Known rows, with every way that one mark hangs from another
K562{K338}: [-0.65 -0.15  1.84 -5.16 -3.97  0.90  2.18  0.42  0.19 -2.89  1.82  4.00
 -4.55 -0.94  3.25  0.09  0.15 -0.14 -0.83  2.90 -1.71  0.83]
K656{K258{K611}}: [ 0.61  0.36  1.27 -1.57 -4.34  2.23 -1.73  0.15 -0.12 -2.25 -0.09  3.64
 -0.79  3.94  3.55 -0.15 -0.28 -0.20  7.31  3.01 -3.50 -0.25]
K611{K258 K625{K786}}: [ 0.40  0.94  1.70  1.40 -6.36  0.95 -0.64 -1.33  0.87  1.95 -0.29  3.19
  1.01  1.04 -1.25  1.22  0.05  0.12 -1.85 -1.96 -2.64  1.91]
K786{K625}: [-1.23 -0.30  2.09 -2.18 -1.18  1.53  1.17 -0.57 -0.66 -2.51 -0.09  3.06
 -3.28  1.78  3.55 -0.40  2.28 -0.19 -2.19  2.60 -3.14  1.31]
K338{K130 K625{K786}}: [-0.31  0.48  3.05  0.66 -3.50  0.89  2.85 -1.53  3.12 -1.27 -1.75  2.26
 -0.16 -3.30 -3.25 -0.09 -0.57  1.25 -0.49 -1.25 -1.65 -0.10]
K562{K338{K130{K289}}}: [-1.31 -0.68  2.64 -3.49 -2.91  0.10  3.36  0.21  2.12 -3.83  1.40  2.83
 -2.80 -3.85  4.79  0.23 -1.26  1.13  0.06  3.43  0.34 -0.35]
K562{K338{K625{K786}} K518}: [ 0.61  1.71  2.68 -3.38 -2.19  1.19  2.78 -0.03  0.47 -1.87  3.72  1.65
 -2.15 -2.76 -2.36  1.05 -1.27  0.97  1.38 -0.50  1.39  0.78]
K338{K130{K289} K562 K625{K611 K786}}: [-1.68 -1.26  3.49  2.14 -4.23  0.26  1.02 -0.13  3.80 -1.68 -0.32 -1.03
  3.34 -4.97 -5.80  2.17 -3.94  2.56 -2.05 -1.07 -2.19  2.49]
K198{K147{K289 K562{K338}}}: [-0.44  0.96  0.91 -4.59 -2.11 -2.45  0.94 -1.17 -1.20 -3.70  0.13  1.86
 -2.03  1.64  3.26  0.05 -0.77  1.50 -1.68  2.29 -0.28  0.89]
K338{K130}: [-1.29 -0.10  1.79 -2.88 -2.92  0.69  2.43 -1.69  1.63 -2.36 -3.93  3.44
 -2.38 -0.70  2.10 -0.63  0.92  0.76  0.26  2.27 -2.01 -1.62]
K198{K147{K289}}: [-1.21 -1.10  1.18 -2.91  0.07 -1.70  1.36 -3.64 -0.72 -3.98 -1.42  2.97
 -1.06  3.64  4.36 -0.80  1.52  2.28  1.15  1.89 -1.66  1.96]
K258{K611{K625}}: [ 0.08  0.16  1.39 -1.35 -2.91  1.71 -0.68 -1.01 -1.86 -1.19 -2.27  3.40
  0.40  0.62  2.31  1.04 -0.05  1.47  1.37  1.68 -2.08  0.58]
K338{K625{K611 K786}}: [ 0.03  0.25  2.75  0.20 -4.69  1.39 -0.47 -0.69  1.27 -1.69  0.50  1.58
  2.74 -2.71 -3.95  1.51 -0.95  0.53 -2.41 -0.69 -2.55  4.40]
K147{K289}: [-1.49 -0.48  1.66 -1.64 -0.14 -0.62  1.54 -2.76 -1.31 -3.07 -1.69  3.74
 -1.40  2.89  4.08 -0.85  0.91  0.44  0.49  1.98 -3.65  0.58]
K562{K338{K130 K625} K518}: [-0.51  1.27  3.03 -5.94 -0.79  0.74  2.47 -0.30  0.98 -2.01  0.46  1.50
 -3.09 -5.40 -0.05  0.24 -1.40  2.40  2.63  1.01  2.64 -2.86]
K147{K289 K562{K518}}: [-1.18  2.52  0.30 -3.15  0.97 -1.31  0.92 -2.72 -3.63 -2.54 -3.84  1.17
 -0.61  4.78  2.00 -0.61 -0.02  0.30  1.47  2.45 -1.31 -2.14]
K625{K611 K786}: [ 0.30  0.24  1.67 -0.19 -5.67  1.39  0.01 -0.82  1.22 -2.24 -0.85  2.16
  1.68  0.14 -1.80  1.72 -0.14 -0.36 -2.93  0.97 -2.81  4.23]
K198{K147}: [-1.11 -0.84  0.87 -4.32 -2.83 -0.07  1.64 -2.31  0.16 -3.79 -1.49  3.49
 -2.55  2.70  3.46 -0.62  2.15  1.75  0.66  2.59 -1.14  2.01]
K656{K258{K611{K625}}}: [ 0.76  0.53  1.41 -0.23 -5.18  2.48 -2.63 -0.58 -0.94 -0.45 -0.31  3.24
  1.00  1.54  3.51  0.96 -0.09  1.07  4.58  1.97 -3.16  0.64]
K656{K258{K611{K625{K786}}}}: [ 2.03  0.93  1.54  2.94 -6.43  2.70 -1.54 -0.48  0.60  0.08  0.70  2.64
  2.36  1.69  0.15  1.78 -0.65  0.49  3.43  0.08 -3.30  1.96]
K198{K147{K289 K562}}: [-1.20  0.85  0.36 -2.78 -1.10 -2.39  0.57 -2.92 -1.68 -3.47 -3.34  1.84
 -0.40  4.61  2.80 -0.80  0.68  1.57 -0.81  2.00 -1.86  0.62]
K198{K147{K562}}: [-1.08  1.12 -0.04 -4.38 -3.97 -0.85  0.80 -1.44 -0.81 -3.20 -3.28  2.36
 -1.91  3.56  2.11 -0.65  1.11  1.09 -1.20  2.65 -1.36  0.66]
K625{K611{K258} K786}: [ 0.74  0.72  1.80  0.07 -6.72  0.88 -2.71  0.04  1.91  0.26  0.11  2.29
  2.29  1.28 -2.68  1.75 -1.11 -0.85 -0.73 -0.85 -2.65  3.50]
K147{K198 K289 K562{K338{K625} K518}}: [-1.35  2.64  2.35 -5.35  2.06 -1.84  0.66 -0.14 -2.59 -1.49 -0.56  0.36
 -1.23 -0.08  0.79 -0.28 -2.85  1.71 -2.40  1.12  0.37 -4.65]
K147{K562}: [-1.44  1.64  0.42 -3.10 -4.17  0.23  0.84 -0.72 -1.45 -2.20 -3.51  2.98
 -2.16  2.97  1.44 -0.79  0.53 -0.82 -1.85  2.80 -3.39 -0.72]
K147{K198 K289 K562}: [-2.22  1.36  1.08 -2.23 -0.07 -1.85  0.57 -1.52 -1.87 -1.92 -4.79  2.35
 -0.60  4.68  2.79 -1.22 -0.41  0.09 -4.56  2.34 -4.23 -3.31]

Rows
[-2.03 -0.06  1.31 -4.14 -1.11  0.46  2.94 -1.62  0.87 -1.38 -4.37  0.64
 -3.52  0.75 -1.35  0.19 -0.51  2.29  2.32  1.38 -0.95 -3.76]
K338{K130 K562{K518}}
[-1.43  1.39  1.65 -4.09 -1.05 -1.95  0.79  0.24 -1.35 -2.02 -1.33  2.18
 -2.35  1.88  3.08 -0.28 -1.87  0.11 -5.49  2.48 -2.74 -3.17]
K147{K198 K289 K562{K338}}
[-1.74  2.20  1.64 -5.47 -0.68 -1.09  2.65  0.93  0.25 -2.74 -2.19 -0.04
 -1.86 -1.36  3.31  0.21 -2.72  1.36 -2.37  4.07  2.45 -5.92]
K147{K198 K562{K338{K130{K289}} K518}}
[-2.61 -1.18  2.90 -2.27 -2.65  0.41  2.28 -0.85  2.17 -0.69 -2.89  1.52
 -2.66 -2.71 -3.22 -0.32 -1.60  2.62  0.04 -0.45 -3.24 -2.24]
K338{K130 K562 K625}
[-1.80 -0.19  2.83  0.39 -0.83  0.14  4.07 -1.37  2.43 -1.73 -0.66 -0.96
  0.09 -2.19 -4.54  0.81 -2.83  3.05  2.37 -1.01  0.19 -1.34]
K338{K130{K289} K562{K518} K625{K786}}
[-0.44  2.17  1.62 -6.04  1.08 -2.40  0.57 -1.64 -2.32 -3.16  1.01 -0.01
 -1.03 -0.07  0.69  0.13 -1.73  3.13  1.41  0.89  2.66 -0.62]
K198{K147{K289 K562{K338{K625} K518}}}
[-0.49  0.15  2.47 -1.83 -3.75  1.25 -4.25  0.81  0.15  0.02  0.64  1.75
  0.73  1.16  1.27  1.19  0.14 -0.49 -2.10  0.99 -2.49  2.61]
K786{K625{K611{K258}}}
[ 1.28  0.63  1.54  1.73 -4.15  1.92  0.19 -1.02 -0.34 -0.78 -1.33  2.74
  1.63  0.68 -0.79  1.80 -0.45  0.86  0.22 -0.13 -2.10  1.95]
K258{K611{K625{K786}}}
[-1.16  2.74  1.19 -5.63  1.24 -1.79  1.15 -0.43 -2.73 -2.18 -1.34  0.91
 -2.21  2.57  2.97 -0.04 -1.85  0.72 -2.88  2.79  0.02 -4.72]
K147{K198 K289 K562{K338 K518}}
[-1.72  2.72  0.32 -5.25 -0.86 -0.21  1.01 -0.84 -2.37 -1.61 -4.91  1.46
 -2.01  4.51  1.64 -0.77 -0.13  0.16 -2.21  3.14 -0.92 -4.92]
K147{K198 K562{K518}}
[-2.16 -1.07  3.09 -2.18 -3.90  0.60 -0.45 -0.29  2.37 -0.73 -2.96  0.12
  0.68 -4.67 -4.61  1.31 -2.44  2.85 -1.87 -0.25 -2.86  0.07]
K338{K130 K562 K625{K611}}
[-2.49 -0.64  2.87 -2.57 -0.55  0.08  0.45 -0.73  1.08 -2.17 -1.63 -1.71
  2.06 -4.25 -2.75  1.61 -3.44  3.75  1.70  1.12  0.55 -0.58]
K338{K130{K289} K562{K518} K625{K611}}
[-1.36  1.90  1.79 -5.19 -4.02 -0.47  1.79  1.40  1.60 -1.24 -3.56  1.92
 -3.31 -1.70  1.26 -0.07 -1.92  0.47 -5.68  2.69 -0.99 -5.34]
K147{K198 K562{K338{K130}}}
[-1.44  1.63  2.17 -3.69 -1.00 -2.09  1.48 -0.01  0.70 -1.58 -3.32  1.45
 -1.84 -0.87  2.20 -0.25 -2.45  1.07 -5.31  2.06 -1.65 -5.35]
K147{K198 K289 K562{K338{K130}}}
[-3.36 -1.72  3.15 -1.10 -1.61 -0.14  2.92 -0.68  2.18 -2.05 -1.30  0.80
 -1.23 -3.09 -0.85 -0.33 -2.38  2.89  0.76  0.77 -2.57 -1.16]
K338{K130{K289} K562 K625}
[-1.06  3.01  1.41 -6.80 -1.75 -0.51  1.88  0.76  0.31 -1.41 -3.73  0.55
 -3.26 -0.98  1.00  0.16 -2.03  1.11 -3.05  2.88  1.80 -6.95]
K147{K198 K562{K338{K130} K518}}
[-0.19  0.40  3.33 -4.61 -5.61  0.52 -3.97  1.95  1.09  0.18  3.60  2.43
  0.26 -4.26 -1.15  1.44 -2.94  0.63 -0.30 -0.25 -0.83  2.47]
K562{K338{K625{K611{K258}}}}
[-2.49 -0.06  1.94 -4.07 -0.38  0.71  1.77 -1.20 -1.18 -1.31 -0.97  0.96
 -2.92  0.68 -2.45 -0.08 -1.01  2.31  2.54  0.25 -1.70 -1.40]
K338{K562{K518} K625}
[-2.09 -1.38  3.31  2.23 -2.81  0.12  3.92 -0.65  3.61 -1.76 -0.39  0.41
  0.01 -2.86 -4.20  0.53 -2.99  2.39 -0.33 -1.28 -2.52  0.18]
K338{K130{K289} K562 K625{K786}}
[-0.70  1.23  2.50 -6.25 -0.99  0.98  1.72 -0.06 -1.18 -2.46  2.73  2.16
 -3.62 -2.79  0.99  0.14 -0.81  1.47  2.21  1.54  1.46 -0.56]
K562{K338{K625} K518}
[-0.76  1.55  1.39 -3.55 -2.23 -1.42  0.88 -0.28 -1.73 -2.71  0.02  2.50
 -2.35  0.88  2.90 -0.10 -1.35 -0.31 -2.20  2.36 -2.49 -0.55]
K147{K289 K562{K338}}
[-0.31  0.84  2.42 -1.13 -4.05  0.64 -2.52  0.19  1.21  1.63  0.66 -1.02
  2.31 -0.05 -8.21  2.28 -3.60  1.50  1.52 -3.21 -1.22  1.21]
K338{K562{K518} K625{K611{K258} K786}}
[-2.26  0.01  2.46 -3.84 -0.27  0.47  2.60 -1.46  0.95 -0.82 -3.07  0.22
 -2.46 -2.06 -3.50  0.03 -1.65  3.30  2.77 -0.21 -0.62 -3.78]
K338{K130 K562{K518} K625}
[-1.23  3.13  2.51 -6.42 -0.78 -0.48  1.40  0.87  0.36 -0.75 -2.49  0.06
 -2.30 -3.72 -1.04 -0.12 -2.85  2.11 -2.57  1.34  2.15 -6.71]
K147{K198 K562{K338{K130 K625} K518}}
[-0.59  0.55  2.80 -0.63 -2.79  0.95  0.62 -0.94  2.66 -0.41 -2.19 -1.80
  2.12 -3.96 -8.38  2.44 -3.04  2.97 -0.26 -1.91 -0.37 -0.06]
K338{K130 K562{K518} K625{K611 K786}}
[-1.09  0.49  2.04 -1.23 -1.65  0.96  2.66 -1.21  0.33 -0.76  0.06  0.22
 -1.67  0.77 -5.82  0.69 -1.41  1.85  1.36 -1.68 -1.78 -0.11]
K338{K562{K518} K625{K786}}
[-1.34  2.96  1.99 -6.86 -1.09 -0.31  0.87  1.17 -1.74 -1.21 -0.31  0.82
 -2.66 -1.08 -0.19 -0.13 -2.31  1.10 -2.79  1.77  0.81 -4.60]
K147{K198 K562{K338{K625} K518}}
[-0.77  1.87 -0.07 -4.40  1.15 -2.33  0.71 -3.59 -3.04 -3.58 -3.64  0.56
 -0.18  5.36  2.73 -0.50  0.56  2.22  1.81  2.27  0.90 -1.05]
K198{K147{K289 K562{K518}}}
[ 1.15  1.78  3.38 -2.83 -3.31  1.23  0.53  0.19  2.74 -1.51  1.28 -0.52
  1.59 -7.33 -4.83  2.71 -2.83  2.11 -0.50 -0.71  2.98  0.83]
K562{K338{K130 K625{K611 K786}} K518}
[-1.05  2.80  1.76 -5.19  1.32 -2.03  1.69 -0.71 -0.58 -1.59 -3.75  0.14
 -1.61 -0.08  1.93  0.04 -2.39  1.60 -2.68  2.21  1.14 -6.92]
K147{K198 K289 K562{K338{K130} K518}}
[-0.37  1.02  1.44 -4.37 -2.12 -2.74  1.40 -1.43  0.88 -3.24 -2.08  1.08
 -1.61 -0.96  2.25  0.12 -1.36  2.53 -1.59  1.70  0.74 -1.51]
K198{K147{K289 K562{K338{K130}}}}
[-0.12  1.22  3.28 -5.89 -2.10  0.93 -0.42  0.13  1.20 -1.96  0.45  0.16
  0.26 -7.38 -1.74  1.92 -2.39  2.67  0.63  1.21  2.92 -0.65]
K562{K338{K130 K625{K611}} K518}
[-0.81 -0.10  4.14 -2.84 -4.64 -0.26 -2.50  1.80  2.97 -0.82  3.09  1.00
  2.07 -7.32  0.20  1.54 -4.36  1.77  0.73  0.29  1.48  1.08]
K562{K338{K130{K289} K625{K611{K258}}}}
